Each row comes from the steps of one path. Every step used is in the known rows, and no mark comes twice. Write the path behind each row, first mark first.
Known rows
vetum -> gebo -> nufav -> fidum -> tibil: [ 6.37 -1.23  1.35  1.40  5.27 -3.04 -0.43  1.32 -0.36  0.44 -0.29  2.39
  1.31 -0.42 -0.24 -2.70  2.77 -3.83  3.58 -1.07  4.54 -2.82]
fidum -> nufav -> gebo -> safup: [ 2.05  3.55 -0.03 -1.08  0.10 -2.53 -1.95  2.81 -0.65  1.46  0.14 -2.81
  0.08 -1.16  1.61  2.06  0.77 -1.66  4.29 -0.27  3.26 -1.21]
gige -> vetum -> gebo -> nufav -> fidum: [ 4.89 -2.05  1.75 -0.82  3.89 -2.03 -1.41  1.57 -0.74  0.71  1.77 -0.31
  1.28 -3.54 -0.11 -1.47  4.44 -1.09  2.34  0.04  4.13 -0.42]
safup -> vina -> vetum: [ 1.04 -1.25 -0.74  1.86  0.33  2.03  0.33  1.73 -2.45  0.94 -0.43  1.99
  0.58  0.49 -1.75  1.58  1.45  0.48 -0.30 -2.13 -1.13  0.21]
mafib -> gige -> vetum -> vina -> nufav -> fidum -> tibil: [ 2.12  1.22  2.43 -0.12  4.70  0.15  0.95 -0.04  0.44  1.09 -3.46  2.38
  0.50 -7.25 -2.44 -1.22  5.26 -6.48  2.05 -1.78  2.20 -3.56]
mafib -> gige -> vetum -> vina: [-1.29  1.27  1.58 -1.20  0.79  1.03 -0.90  0.18  0.70  1.60 -2.23 -2.34
  0.79 -6.00 -1.29 -0.03  3.84 -2.74 -0.18  1.91 -0.77 -0.21]
gebo -> vetum: [ 0.85  0.32  1.23 -0.27  0.62  0.26  0.03  0.79 -0.17  1.92 -0.06 -0.53
  0.67  1.79  1.26  0.47 -0.13 -0.77  0.48 -0.99  0.67 -0.13]
mafib -> gige -> vetum -> vina -> nufav: [ 0.72  0.37  2.44 -0.94  1.60  1.88  1.42  0.18  0.77  2.97 -2.74 -0.42
  0.90 -6.35 -1.61  1.19  4.31 -1.90  1.73 -0.26 -0.32 -1.39]
fidum -> nufav: [ 0.27  0.34 -1.77 -1.65 -0.83 -0.58  0.07  0.40  0.48  0.09  0.75 -2.17
 -0.11 -1.92  0.69  0.98 -0.32 -1.45  1.70  0.31  1.30 -0.66]
gige -> vetum: [-0.31 -0.06 -1.11 -1.28  0.24 -0.07 -0.62  0.34  0.14  0.03  1.14 -1.17
  0.87 -3.27 -0.73  0.72  1.41  0.05 -1.00  1.38  0.72  1.01]
vina -> nufav: [ 1.88 -0.64  0.38  0.16  0.33  1.02  2.12  0.06 -0.08  1.31 -0.85  1.56
 -0.02 -0.43  0.03  1.02  0.63  1.24  2.23 -1.99  0.31 -1.16]
mafib -> gige: [-0.03  1.07  1.03 -0.24 -1.07 -1.74 -0.39  0.30  0.18  0.64 -2.44 -0.76
  0.49 -1.09 -0.39  0.23  1.15 -1.21  0.11  0.11 -1.40 -0.13]
gige -> vetum -> vina -> nufav -> fidum: [ 0.99 -1.14  2.71 -0.65  4.36  3.03  0.46 -0.82 -0.43  0.59  0.18  1.50
 -0.39 -5.85 -0.94 -0.21  4.27 -2.62  2.47 -1.97  2.60 -2.72]
gige -> vetum -> gebo: [ 1.39 -0.22 -0.24 -1.22  1.20  0.03 -2.51  1.81  0.43  0.66  0.06 -1.20
  1.24 -2.41  0.17 -0.01  2.44 -0.58  1.16  2.21  1.21  1.12]
gebo -> safup -> vina -> vetum: [ 1.92  0.59  1.41  1.50  0.88  0.13  0.97  2.44 -3.63  1.67 -0.13  1.89
  0.57  0.23 -1.37  2.29  2.30  0.89  0.16 -0.97 -0.33 -0.47]
safup -> vina -> vetum -> gebo: [ 3.00 -1.77  0.02  1.80  1.21  1.84 -1.36  3.43 -2.14  1.30 -1.59  1.87
  1.15  1.82 -0.64  1.14  2.39  0.05  1.98 -1.21 -0.30  0.16]
fidum -> tibil: [ 1.00  0.83 -1.76  0.90  1.89 -1.27  0.79  0.13  0.44 -0.49 -0.84  1.60
  0.64 -0.44 -0.99 -0.99 -0.33 -2.78 -0.24  0.14  1.25 -1.08]
vetum -> vina -> nufav: [ 1.08 -1.19  1.64  0.23  2.24  3.79  2.29 -0.24  0.31  2.47 -1.68  1.32
 -0.48 -1.73 -0.64  0.32  1.43 -0.28  2.25 -1.53  0.43 -2.42]
safup -> vina -> vetum -> gebo -> nufav -> fidum -> tibil: [ 7.03 -2.62  0.37  3.05  5.75 -1.10  0.00  2.85 -2.49  1.04 -0.58  4.38
  1.75  0.20 -2.12 -1.34  4.25 -3.37  3.01 -3.06  3.46 -2.52]
safup -> vina -> nufav: [ 0.76 -1.04  1.21  1.25 -0.88  1.42  1.12  0.64 -1.74  1.41 -0.26  2.00
  0.78  0.26 -0.99  1.80  0.56  1.42 -0.61 -3.12  0.52 -0.53]
safup -> vina -> nufav -> fidum -> tibil: [ 2.10 -0.46  1.74  2.45  2.75 -0.58  0.49  0.29 -1.75 -0.63 -0.77  5.13
  0.64 -0.60 -1.57 -0.33  1.90 -3.41 -0.25 -4.88  3.13 -2.57]

Which path is each row?
[ 1.66  1.09  3.26  0.73  0.47 -1.30 -2.44  2.78 -3.01  1.43 -0.61  0.68
  0.92  0.95  0.62  0.63  1.68  0.20 -0.55  0.80  1.58  0.47] | vetum -> gebo -> safup -> vina
[ 2.89  2.38  0.91  2.56  1.00  0.07 -1.13  3.97 -3.42  2.10 -0.93  1.45
  1.09  1.16 -0.82  2.76  2.42  0.08  2.59 -2.40  0.87 -0.44] | nufav -> gebo -> safup -> vina -> vetum
[ 3.64 -1.54  2.03  0.10  2.49 -1.99  0.92 -0.52 -1.08  0.18  1.66  0.88
  0.12 -0.93 -0.34 -1.31  1.98 -0.28  1.35 -2.08  2.78 -1.99] | gebo -> nufav -> fidum
[ 4.13 -0.97  0.35  1.37  4.43 -3.27  1.61 -0.44 -0.55 -0.19  0.81  2.50
  0.74 -1.55 -1.28 -2.21  1.90 -3.81  1.40 -2.01  3.97 -2.73] | gebo -> nufav -> fidum -> tibil
[ 8.17 -2.00 -0.66  2.21  6.79 -1.64  0.62  2.67 -1.08  1.07 -1.07  3.72
  1.13  0.12 -1.08 -2.04  4.20 -3.92  5.76 -1.79  3.22 -3.65] | vina -> vetum -> gebo -> nufav -> fidum -> tibil
[-0.05  0.13  2.41  0.06  2.50  3.04  0.25  0.40  0.09  2.80 -0.96 -0.62
  0.19 -0.14  1.12 -0.27  0.74 -2.34  1.19 -0.54  0.90 -1.31] | gebo -> vetum -> vina
[ 4.94 -2.03  0.50  0.25  1.68 -1.28  0.26  2.08 -0.15  2.32  0.00 -0.24
  1.42  0.36  0.32 -0.39  1.72  1.08  2.95  0.68  2.29 -0.57] | vetum -> gebo -> nufav
[ 1.54  1.13  0.80 -1.47  0.14 -1.62 -2.76  1.91  0.55  0.99 -2.48 -2.12
  1.45 -3.04 -0.26  0.16  3.68 -1.96  1.32  2.16 -0.36  1.43] | mafib -> gige -> vetum -> gebo
[ 7.51 -2.42  0.92  1.10  4.73 -0.17  0.21  2.10 -1.82  1.42 -0.19  2.12
  0.64  0.61 -0.17 -1.24  4.32 -0.54  5.86 -2.08  2.08 -2.48] | vina -> vetum -> gebo -> nufav -> fidum
[ 2.63  1.13  5.71  0.82  1.22 -0.99  0.61  0.43 -3.87  0.56  0.28  3.30
 -0.31 -1.07 -0.53  1.17  2.87 -0.50  0.12 -3.81  2.62 -2.31] | gebo -> safup -> vina -> nufav -> fidum
[ 5.21 -1.89  2.73  0.20  3.43 -1.79 -0.90  1.06 -1.04  0.59  0.96  0.83
  0.40 -0.18  0.68 -2.14  3.02 -1.02  3.52 -1.21  3.43 -1.80] | vetum -> gebo -> nufav -> fidum
[-0.21  1.15  2.66  0.89 -0.54 -1.52 -0.67  1.08 -3.20  0.98  0.64  0.71
  0.72 -0.15 -0.50  1.32  0.98  0.77 -2.37  0.11  0.88  0.30] | gebo -> safup -> vina
[ 3.54  1.34  1.12  0.88  1.33  1.06 -0.25  2.73 -0.14  3.75 -1.78  0.53
  1.09  2.33  1.86  2.17  0.81 -0.70  5.11 -4.22  2.05 -1.41] | vina -> nufav -> gebo -> vetum
[ 3.12  2.36 -0.88  0.73  0.29 -0.75 -1.29  4.44 -2.86  2.10 -0.28 -0.90
  0.96 -0.73 -0.21  3.99  2.44 -1.31  3.64 -2.10  2.18 -0.90] | fidum -> nufav -> gebo -> safup -> vina -> vetum
[ 1.78  1.99  0.92  0.85  0.71 -0.01 -2.57  2.39  0.01  2.28 -1.16 -0.81
  1.07  2.86  2.13  1.30  0.12 -1.50  2.84 -2.47  1.77  0.12] | nufav -> gebo -> vetum
[ 4.32  0.98  5.81  1.12  2.27 -0.78 -1.40  2.19 -3.77  1.10 -0.91  3.21
  0.02  0.11  0.68  0.43  3.75 -0.54  2.70 -2.84  3.15 -1.94] | vetum -> gebo -> safup -> vina -> nufav -> fidum
[ 0.71  3.14  2.50  1.60 -0.30 -1.66 -2.74  2.92 -2.81  1.49 -0.15  0.35
  1.02  0.85  0.26  2.12  0.99 -0.06  0.26 -1.41  2.14  0.35] | nufav -> gebo -> safup -> vina
[ 1.59 -0.61  2.95  0.13  2.70  3.76  2.23  0.46  0.02  4.41 -1.96  1.07
  0.24 -0.08  0.93  0.65  1.32 -1.23  3.24 -2.59  1.30 -2.87] | gebo -> vetum -> vina -> nufav
[ 0.41 -1.21  0.84 -0.91  2.66  3.79  1.85 -0.14  0.39  2.54 -0.70  0.27
  0.51 -5.11 -1.28  1.03  2.91 -0.83  1.59 -0.26  1.12 -1.44] | gige -> vetum -> vina -> nufav
[ 2.28 -0.01  0.89  1.82 -0.37  1.22 -1.24  2.22 -1.58  1.72 -1.47  1.74
  1.00  0.95 -0.21  2.32  1.05  0.39  2.15 -4.61  1.68 -0.08] | safup -> vina -> nufav -> gebo
[ 3.12  2.09  4.30 -0.32  0.04 -1.96 -0.93  3.60 -2.63  3.46 -2.86  0.25
  2.34 -3.80 -0.70  2.56  5.25  0.03  1.09  0.14  0.87  0.23] | mafib -> gige -> vetum -> gebo -> safup -> vina -> nufav
[ 2.83  0.59  0.00  0.96  0.66  0.81 -0.13  1.98  0.15  1.78 -1.49  1.27
  0.23  0.56  0.39  1.75  0.79  0.06  4.59 -3.55  1.38 -1.02] | vina -> nufav -> gebo
[ 3.73  2.79  2.01  0.78  1.21 -0.93  0.79  2.35 -1.18  2.72 -1.49  0.78
  0.18  0.08  0.76  2.33  1.45  0.74  4.70 -2.13  2.15 -1.72] | vina -> nufav -> gebo -> safup
